Every row comes from one small tree of marks. The marks that hang from a mark follow it in brackets, in the order of their numbers. Every link used is in the known rows. Which tree was each row made from?
Known rows:
z_840[z_302 z_979[z_83[z_405 z_579]]]: [ -1 -26 -24  24  54  61  28  63 -22  16  -8  -5  -2  50  18  19 -43 -34
  -8  53 -15   2 -20 -28  13]
z_754[z_979[z_302[z_840]]]: [ -4 -32  34  35  13 -46  39  14 -25  -1 -52 -51  34   2  48  17 -30  29
 -10  39 -57  58  59  13 -21]
z_979[z_840[z_83[z_405 z_854] z_302]]: [ 19 -28  -9 -32  37  70 -47  37 -66  21   3  21 -24  36  17  -4 -46 -39
   3 -22  15   8  24 -11   0]
z_754[z_716 z_979[z_83[z_405 z_579] z_840]]: [-30  39   7 -46  39 -42  57  28 -10  -2 -45  -5  29  26  15  -8 -48 -27
 -12  69 -23 -57  55 -11  -6]
z_979[z_83[z_405 z_579]]: [ -1  38 -34   1  57  55  -8  51  30 -27  15  20  36  14  -9   2  17 -38
   3  56 -17 -37   2   1  -1]
z_302[z_840[z_83[z_579 z_602] z_979]]: [ -9 -11 -36 -81   0 -15 -20 -36 -16  28  10   2  20  -5 -15 -26 -22 -15
 -57  -9  23  22  -2  23  19]
z_979[z_83[z_405[z_854] z_579 z_602] z_302 z_840]: [ 66  20 -33  19  29  67  80  51  28 -48 -24  58  31 -16  20  -7 -11 -23
  62  49  27 -20 -24   7 -26]
z_979[z_302]: [ -1 -47   2  59  40  19  -6  15 -15 -19 -16 -29  27  -4  51   8  23  12
   4  46 -37  35   0  32 -35]
z_840[z_83[z_854] z_979[z_302]]: [-18 -77  35  20  27  67 -24 -25 -47  13 -15 -17 -33  34  18  -9  28 -17
  -2  -7  -3  77   8  21 -24]
z_840[z_83[z_579] z_979]: [-52 -39  -9 -31  32  21 -60 -20 -31  32  -1 -10  -3  28  -1 -16   9 -30
 -42   0  -6  19   1  26  17]
z_754[z_979[z_83[z_405] z_840]]: [-20  14  13  -5  28   9  45  71  13  -1 -13  -4  -7  30  48  17 -75 -35
  14  75 -55 -34  76  24 -26]
z_129[z_579]: [-19   8 -26 -39  73  58 -66 -19  13  10 -16 -27  49   7 -14  -6  27   1
 -32 -17 -57  26   9  47  -7]
z_754[z_716 z_979[z_83[z_579 z_602] z_302[z_840]]]: [ 23  24  23 -27   1 -78  81 -21 -31 -24 -75 -22  66 -26  20 -20  10  16
 -30  79  27  19   7 -13 -24]
z_302[z_840[z_83[z_405[z_854] z_579 z_602] z_979]]: [ 23  14 -36 -54  14   5  30  17 -25  16  31  39  10  42 -42 -30 -51 -44
 -25 -46   1  20  -4  -7  22]
z_302[z_840[z_83]]: [-16 -20   3 -51  19 -14 -57   6 -25  18 -11  -9  20  -3  20  -2 -25 -30
 -40   3  13  24  23  45 -19]
z_83[z_405[z_854] z_602 z_979[z_302]]: [  67   15    2   64   25   46   79   68  -42  -40   67   -2    9   37
   -1  -32  -13  -10   51  -16 -100   15    7  -40    3]
z_979[z_83[z_602] z_302 z_840]: [ 36 -23 -15   7  13  40  43  24  28 -26 -30  10  13 -48  81   8 -14  -4
  33  99  34  -5  -9  59 -62]
z_83[z_602 z_854[z_237 z_405] z_979[z_840]]: [ 52  -2 -26 -16 -77  46   1  14  33  20  13  -6  17 -39 -22 -29  37   9
  57  18 -49   1  84   4 -53]
z_840[z_302 z_979[z_83[z_405 z_579[z_129] z_854]]]: [ 17  -5 -16  -6  35 105  12  55 -52  13 -15  29  -5  40 -37  -5  -8 -16
 -27   2 -22  25   9 -38  38]
z_302[z_840[z_83 z_979]]: [-38 -54   6 -51  18 -16 -19  -2 -26  45 -11 -28 -11  24  22   6 -65 -33
 -46   1  -2  43  29  47 -14]
z_979[z_83[z_405 z_579 z_854] z_302 z_840]: [ 33  12 -18   5  49 108  39  17  47 -40 -33  33  23 -11   1   5  21 -11
  64  47  27 -17  18  -5 -14]
z_979[z_83[z_579 z_602 z_854[z_405]] z_840[z_302]]: [ 55   5 -39 -42 -30  76 -22 -24  16 -15 -50  50  26 -40  -5 -20  26   5
  12  48  58   3  -5  -7 -40]
z_840[z_979]: [-44 -50  -6  12  29  15  -2   1 -11  19   6 -38  -4  33  15  -1 -35   0
 -31  14 -79  27  14  38 -22]
z_754[z_716 z_979[z_302]]: [-31 -38  52  45  31 -76  34  -4 -79  -5 -56 -62  25  25  52  -9   7  21
 -30  51 -66  38  31   4 -34]
z_854[z_405]: [-23 -25 -22  21   8  -2 -53  18  17  -6  -4  -5  23   3  26   4  18  -8
 -16  51 -54  13  35  39 -52]

Which tree is each row?
[ 64  42 -33 -14  22  86  64   3   9 -33  58   7  28  -6 -33 -42  11  18
  63 -20 -50 -27  39 -61  43]  z_83[z_405 z_579 z_602 z_854 z_979[z_302 z_840]]
[  8 -13  -7 -54 -15 -18 -47  -4 -91  30 -27   0   6  -2  40 -25 -24  -1
 -44  10  20   5  15  -5  29]  z_754[z_979[z_840[z_83[z_579 z_602] z_302]]]
[  27   46  -32   -2   25   27   25   59  -18  -17  116  -19   10   32
  -14  -34  -23  -17    2   -1 -114  -33   33  -30   23]  z_83[z_405 z_602 z_979]
[ -2 -14 -31 -64   1   8 -50  -1 -24  12  19  16   1 -23  43 -24 -24 -28
 -27  21  20 -16   9  64 -24]  z_979[z_840[z_83[z_602]]]
[  8 -20  21  38  57  39  -1  79 -47  -3  62 -23 -14  43  43   3  -7 -53
  35  22 -47   2  39 -26  24]  z_840[z_83[z_405 z_979[z_302]]]
[ -1 -42  40  28  33  31 -28  31 -58   2  19 -38  -9  15  47  -7  17 -30
  20  18 -31  30  22   0   7]  z_840[z_83[z_979[z_302]]]
[ 37  52 -53   4  24  31  11  27 -13 -36  48  43  45  24 -53 -45  23 -11
  -6 -33 -61  -9 -22 -16   7]  z_83[z_405[z_854] z_579 z_602]
[ 25  48 -62 -74  25 -10 -29  21  -6  -3  53  32  42  -2 -22 -25  -4 -37
 -38  -2  23 -23  10  -6  30]  z_302[z_840[z_83[z_405 z_579 z_602]]]
[-12  26  31 -26  -5 -62  31  -5 -56 -13 -21 -26  20  11  16 -37   2 -11
 -56  67 -37   2  16  18 -51]  z_754[z_716 z_979[z_83[z_602]]]
[ 64  59 -62 -13 -27  87 -12  68   7 -11  17  59  47 -40 -66 -28 109 -21
   1  33  -1 -14  26   1  -5]  z_979[z_83[z_405 z_579[z_129] z_602 z_854[z_237]]]
[ 60  29 -62  35 -15  27   8  64  -2  -7  22  35  55   1 -51 -28  63 -18
  22  -4 -42  -3  -8  -3 -24]  z_83[z_405[z_854[z_237]] z_579 z_602]
[  -4  -29   56  -22  -21  -20   16   -9  -56   15 -112  -10   -1   19
   32   -4  -35   -4  -12   62    5   30   59  -12  -71]  z_754[z_716 z_979[z_83[z_854[z_405]] z_840[z_302]]]
[ 68  36 -50 -43  17  99  16  18  -5 -19   2  46  19  -8 -21 -22 -10  -9
  18  20  31 -25 -15 -33   2]  z_979[z_83[z_405 z_579 z_602 z_854] z_840[z_302]]
[ 65  20 -26 -15 -20  49  19 -32  63 -46 -48  39  60 -59 -16 -12  76  11
  25  65  60  38   5  -2 -51]  z_979[z_83[z_579 z_602 z_854[z_405]] z_302[z_840]]
[-28  10  58 -13 -13 -26   0 -26 -25 -13 -66 -10  11  30 -14 -25  39 -14
 -28  56 -36  32  66   1 -74]  z_754[z_716 z_979[z_83[z_854[z_405]]]]
[  6 -10 -17 -44  -5   6  54   5  25   7  -4 -12   6 -10  17   0 -64 -12
 -31  52  -6  23   3  46 -44]  z_302[z_840[z_979[z_83[z_602]]]]
[ 51   4 -32 -10 -13  78  13 -29  66 -43 -53  50  35 -60  13 -13  66   9
  49  81  63   4  10  18 -54]  z_979[z_83[z_579 z_602 z_854[z_405]] z_302 z_840]
[ 10 -55   8   3   7  61 -12 -37 -49   2  18  -2 -30  16  12 -31  38 -11
 -12  -5   7  66 -10  20 -21]  z_840[z_83[z_602 z_854] z_979[z_302]]
[  23   48  -19 -104  -18   -3  -40   14  -59   16   41   13   44  -36
  -35  -52    4  -11  -53  -38  -14   -3   39  -10   73]  z_302[z_840[z_83[z_579[z_129] z_602 z_979]]]
[  0  17  -2 -82   9  37 -74 -61 -15   2 -22  15  42 -10 -64 -35  45  -9
 -32 -55  29  33  17   5  11]  z_302[z_840[z_83[z_579 z_854]]]
[ 51   0 -45 -12  25  46  36  81 -13  -6  13  23  -3  -1  62  10 -79 -32
   9  75  16 -36  -9  10 -30]  z_979[z_83[z_405 z_602] z_840[z_302]]
